Each row was made from one small tree. The marks that hang from a mark follow it in brackets, in the order of their numbers. Every link used is in the known rows. Write each row's tree.
Known rows:
j_44[j_234[j_813]]: [ 54  37  16  12  22 -14   7   0 -25 -13   8   2 -47  12   4  19  -2  25
   1   9 -50  -2  -2  -4  -8  20   4  16 -17  12  -7 -24]
j_155[j_594 j_729 j_953]: [ 25  -5  50  13   6  22 -17 -31 -36   2 -10   2 -18 -24 -14  41   6  32
  12  31 -29  23  13  23   1 -16   4  10 -19  16 -20 -18]
j_44[j_234[j_813] j_329[j_244]]: [ 73  66  -5  15  22  16 -20   1 -45 -15   5  -2 -53   3   7  19 -15  36
   8  14 -39  -1  -2  -8  -1  19   0  17 -19   9 -29 -33]
j_813[j_234 j_729[j_155]]: [ 35 -32   5   9  57  22  -4 -18 -35  -4 -20  14 -47  36  -7  15  11  26
  14  10 -34  -2  -2  -1  -7 -13   5  20  -1  54 -22 -18]
j_155[j_729]: [ 28   3  21  14  29   3  -4 -14 -37  -8 -15   0 -25 -16 -14  24   2  26
   7  18 -22  13   4   0  -3  -5  -3  10 -11  16 -17 -19]
j_445[j_242]: [ 31  33 -48  21  29  -7  -8 -11 -26 -11   0   3 -28  25 -12  24   0  22
   5   5 -39   0  -2  -3  -3 -19   5  15  -8  18 -27 -23]
j_813[j_234[j_44[j_187 j_329[j_244]]]]: [ 56  23 -16  20  53   4 -14  -6 -38 -12 -13  -2 -46   0 -12  26 -10  18
   2  -1 -18 -11   6 -13  -2 -30  10  16 -12  21 -42 -46]
j_187[j_44[j_234[j_813] j_329[j_244]]]: [ 66  29 -10   6  35  11 -12   1 -41 -27   0   1 -53   5   6  25 -14  23
   5   5 -49  -4   1  -4   4  29   3  15 -17   4 -39 -27]
j_234[j_44]: [ 21  28  -5  11  15 -33  -7 -13 -25 -12   3   0 -41   5 -14  25   2  14
  -2   8 -34   2   5  -7   3   4   1  14 -11   3  -3 -16]
j_729[j_155[j_594 j_953]]: [ 29 -14  33  11   1  39 -24 -28 -28   0  -3   9 -29   6 -16  31  19  28
  14  25 -39  16   7  18   3  -6   8  17 -20  49  -8 -13]
j_813[j_234[j_44[j_329]] j_729]: [ 38  28   9   8  35 -21 -26 -18 -46  -9 -11   3 -61  40  -7  29  -8  14
   1  10 -28  -4   5 -12   5 -21   0  15   4  14 -31 -26]
j_187[j_44]: [ 20 -31   2   3  38  -2   6 -13 -25 -22  -5   7 -32   9  -8  26   4  11
   1   7 -35   2   3  -2   1   9   0  15 -10   7 -16 -14]
j_760[j_44[j_187 j_329]]: [ 48  42  76  21  39  26  15 -15 -43 -19 -19   8 -39  16 -13  26  13  10
   7  15 -14  -3   3  -6  -7  16  -6  14 -11  30 -13 -27]
j_729[j_155]: [ 31  -7   4  11  26  20 -12 -11 -30  -8 -10   9 -36  12 -16  12  19  22
  11   8 -32   7  -2  -4  -2  11   2  18 -14  51  -9 -16]
j_760[j_44[j_234[j_813] j_329[j_244]]]: [ 69  80  37  22  30  24  -3 -10 -44 -23   1   3 -60   1   3  25   6  36
   9  15 -43  -4  -1  -5   0  25  -6  16 -17   7 -20 -29]
j_234[j_813]: [ 36  14   9  12  24 -14   4 -11 -25 -13   8   7 -43   6   4  22  -1  28
   1  12 -32   1  -4  -2  -6   6  -2  14 -15   5  10 -16]
j_813[j_234[j_44[j_187 j_329]] j_729]: [ 49  22  26  12  57 -18  -4 -10 -45 -10 -20   3 -56  40  -9  30 -15   6
   1   5 -19  -9   8  -9  -3 -15   7  16   1  30 -25 -30]
j_244[j_964[j_242]]: [ 38 -21  -8  14 -27 -26  -9 -11 -18 -15 -26   8 -27  -1 -15  25  11  21
   3  15 -40   1  -4  -4   8 -33  -1  21  -7   7   6 -24]
j_38[j_155]: [ 25  -3  -6  11  27  17  -2 -20 -27  -8  -6   9 -32  12 -16  -3  19  18
   1  28 -28  -5  -7   5   0   4   7  16 -10  12 -13 -28]
j_329[j_244[j_964]]: [ 40 -25 -26  13  15  24  -9  -9 -27 -17 -21   2 -26 -19  -8  17  12  42
   7  19 -19  -2  -1  -4  -2  -9   0  24 -18  13 -13 -23]
j_329[j_244]: [ 35  13 -28  17  40  28  -3 -10 -29  -9  -1   2 -29 -14  -6  20   1  38
   8  16 -26  -1   0  -7  -3   7  -2  17 -15   8 -19 -17]
j_953[j_155[j_594 j_729]]: [ 22   0  49  15  23 -20   8 -18 -38  -6   4   3 -30 -19 -10  17   8  29
  13  24 -15  38   2  17   0  17   0  14  -6  47 -14 -24]
j_234[j_44[j_329]]: [ 34  52   5   9   7 -29 -32 -12 -42 -13  -3  -2 -49  17 -15  27  -2   9
  -2  12 -26   5   6 -13   9   4  -3  12 -10  10 -18 -25]
j_760[j_44]: [ 22  21  50  19  31  15  18 -25 -25 -17  -5   9 -36   4 -12  26  25  23
   4  15 -31  -1   0  -3  -4   6 -11  14 -11  11   0 -16]
j_38[j_17 j_155[j_594 j_729 j_953]]: [ 17 -34  37  10  11  21 -29 -47 -20   1 -15   2 -21 -28 -19   5  21  29
   7  46   7  12   3  36  15 -12  27   8 -16  15 -31 -32]
j_44[j_187 j_234 j_329]: [ 69  57  44  13  33  17   4   7 -46 -13 -10  -2 -38  18  -9  15 -12   7
   4   7 -28  -1   4  -8 -10  30   7  17 -18  40 -37 -41]
j_234[j_44[j_329] j_813]: [ 43  58   8   9   2 -46 -30 -12 -39 -17   4   1 -61  20  -3  33  -8  14
  -3  12 -31   4   2  -9  10   0  -2  11 -13   1   2 -21]
j_729[j_155[j_594]]: [ 31 -16  31  14  11  24 -12 -19 -33  -6  14   9 -36   7 -17  17  15  29
  14  15 -24  21   0   4   0   6   7  20 -17  54 -12 -14]
j_813[j_234[j_44] j_729[j_155[j_953]]]: [ 27  -5  -4   8  36  -1 -26 -27 -31   1 -35   8 -51  33 -14  37  12  14
   8  10 -56  -6  11  11   4 -25  12  16  -2  41 -10 -16]

Which tree is each row?
[ 47   0  13   4  35 -18  12  -2 -22 -25   5   5 -49  14   4  26  -3  12
  -2   1 -58  -2   0   2  -3  26   4  15 -15   7 -11 -18]	j_187[j_44[j_234[j_813]]]
[ 77  62  47  15  30   0   7   9 -41 -15  -3   0 -50  25   3  19 -20  12
   2   4 -33  -4   1  -5  -8  29   9  15 -19  30 -16 -36]	j_44[j_187 j_234[j_813] j_329]
[ 26   0  -2  11  46 -29  -1 -19 -28  -7  -8   5 -53  29  -7  32   0  19
  -1   8 -37  -7   5  -7   0 -23   2  17   3  10 -15 -18]	j_813[j_234[j_44] j_729]
[ 18 -18  -3   7  21  18 -22 -38  -9  -2 -28   5 -26  -3 -12  -1  23  17
   3  40  -9 -13  -4  23  13   2  23  10 -14   5 -18 -34]	j_38[j_17 j_155[j_953]]
[ 65  43  35  15  54   2  35   3 -31 -10  -3   5 -54  30  10  23 -16  22
   6   6 -35  -6   3   4 -16  51   7  21  -8  30   5 -11]	j_44[j_187 j_234[j_813[j_729]]]
[ 60  29  28  -2  39 -11  -4  -3 -47 -22  -9   6 -66  47  10  30 -18  12
   4  12 -48   1   3   1   4  45   1  17  -3  11 -27 -11]	j_187[j_44[j_234[j_813[j_729]] j_329]]
[ 31 -13  33  11  27  28  -6 -23 -40  -2  10  12 -48  25 -11  20   9  33
  19  19 -21  20   2   7   2  23   4  23  -7  56 -12   2]	j_813[j_729[j_155[j_594]]]
[ 85  67   8  19  43  20   6  10 -40 -15  -3  -1 -49   4   5  20 -21  28
   8   6 -30  -6   2  -5  -8  32   9  18 -21  26 -24 -36]	j_44[j_187 j_234[j_813] j_329[j_244]]
[ 56  59  22  12  40 -39  -3  -7 -43 -13 -11   4 -66  41   2  35 -22  11
   2   9 -19  -1   8  -2   2  31   4  15  -4  18  10  -9]	j_234[j_44[j_187 j_329] j_813[j_729]]
[ 61  49  77  22  46   2  46  -4 -23 -21  -2   7 -49   8   1  26   8  17
   3   5 -42  -8   1   3 -19  36   3  17 -16  26   5 -24]	j_760[j_44[j_187 j_234[j_813]]]
[ 65 -11  -8   2  13  20 -24   1 -41 -27 -33  -1 -39   0  -8  18   2  24
   6  10 -36  -4   3  -5   5  12   2  24 -20  16 -51 -35]	j_187[j_44[j_234 j_329[j_244[j_964]]]]
[ 64  -1  -3  15  20  35 -12   0 -39 -17 -35   2 -29  -8 -10  16  -2  30
   8  16   0  -4   1  -8  -4   1   3  24 -18  30 -24 -34]	j_44[j_187 j_329[j_244[j_964]]]
[ 54  53  23  14  24 -42  -8  -3 -36 -17  -3   0 -57  21  -4  33 -14   6
  -3   5 -19   0   6  -7   1  10   6  12 -15  18   8 -25]	j_234[j_44[j_187 j_329] j_813]
[ 60  74  35  21  32  45  -7 -12 -47 -18  -8   0 -48  -2  -8  20  10  31
  11  15 -40  -4   1  -8   0  27  -8  17 -14  17 -44 -32]	j_760[j_44[j_234 j_329[j_244]]]
[ 33  19  20  11  17 -31 -13 -22 -34  -8  19  10 -72  30  -6  33   4  31
  10  11 -33  20   4   9   8  24   8  22  -7  41  14   8]	j_234[j_44 j_813[j_729[j_155[j_594]]]]
[ 46  51  21  14  24 -26 -11  -4 -41 -14 -11  -1 -45  17 -17  29  -9   2
  -1   5 -16   0   9 -11   1  13   4  14 -14  25 -15 -30]	j_234[j_44[j_187 j_329]]
[ 65  56 -12  15  26  35 -20  -2 -46 -11  -3  -5 -42   1  -6  14  -8  30
   9  12 -35   0   1 -11   1  21   0  17 -17  20 -50 -37]	j_44[j_234 j_329[j_244]]
[ 41   1   7  10  39   3  -3 -15 -35  -8 -10  15 -57  35   2  21   5  31
  13   9 -33   5  -4   5  -3  29   1  19  -5  43  12   3]	j_234[j_813[j_729[j_155]]]
[ 52  -5  14   1  51   3   7  -6 -34 -20 -13  12 -64  38   3  23   0  15
  10   0 -58   0   1   7  -2  50   8  20  -7  48 -11   1]	j_187[j_44[j_234[j_813[j_729[j_155]]]]]
[ 66  62  29  11  13  -7 -18   1 -42 -15   5   1 -54  22   4  21 -10  21
   2  13 -42   1  -4  -9  -3  20   3  14 -17  16 -17 -33]	j_44[j_234[j_813] j_329]
[ 70  30  35  14  59  12  23   6 -34  -8 -13   9 -59  33   2  18  -9  21
  12  -1 -40  -2   1   6 -12  58  13  23 -10  67   1 -10]	j_44[j_187 j_234[j_813[j_729[j_155]]]]
[ 45 -22 -40  19 -11  -2 -13 -11 -20 -16 -27   4 -25 -21 -13  24   6  37
   8  15 -37  -3  -4  -4   9 -28  -3  24 -10   3  -5 -23]	j_329[j_244[j_964[j_242]]]
[ 44  64   7   9  20 -45 -24 -15 -45 -13  -2   4 -71  39   2  35 -16  19
   2  16 -29   3   5  -4  10  21  -4  14  -3   2   5  -6]	j_234[j_44[j_329] j_813[j_729]]
[ 43  38  11  14  47 -45  21  -7 -26 -11  -3   5 -61  26   2  38 -15  16
   1   4 -26  -3   8   3  -6  33   5  17  -5  14  26  -1]	j_234[j_44[j_187] j_813[j_729]]
[ 58  23 -11   5  37  31 -14  -2 -43 -22 -11  -2 -43   3  -6  20  -7  19
   7   6 -43  -4   4  -6   5  27   1  17 -17  14 -56 -30]	j_187[j_44[j_234 j_329[j_244]]]
[ 43  48  25  21  33  42 -11 -23 -45 -18 -11   5 -42  -4 -10  25  16  34
  12  20 -24  -2   0  -9   3   8 -14  14 -12  10 -27 -24]	j_760[j_44[j_329[j_244]]]
[ 30  -9  -6  11  48 -12 -13 -19 -34  -7 -14   9 -59  33 -14  24   9  16
   7   2 -41  -2   4  -4   2 -15   8  19   2  48 -16 -16]	j_813[j_234[j_44] j_729[j_155]]
[ 50  21  24   0  26   7 -13  -1 -44 -23 -11   0 -44  23  -9  19  -6   4
   2   8 -47   0   4  -7   2  26   1  14 -13  20 -46 -28]	j_187[j_44[j_234 j_329]]
[ 49  21  22  15  42 -20  -7  -9 -38 -13 -13   0 -47  23 -14  27  -9   1
  -4   1 -22  -7   7 -12  -3 -32  10  13  -9  27 -30 -45]	j_813[j_234[j_44[j_187 j_329]]]
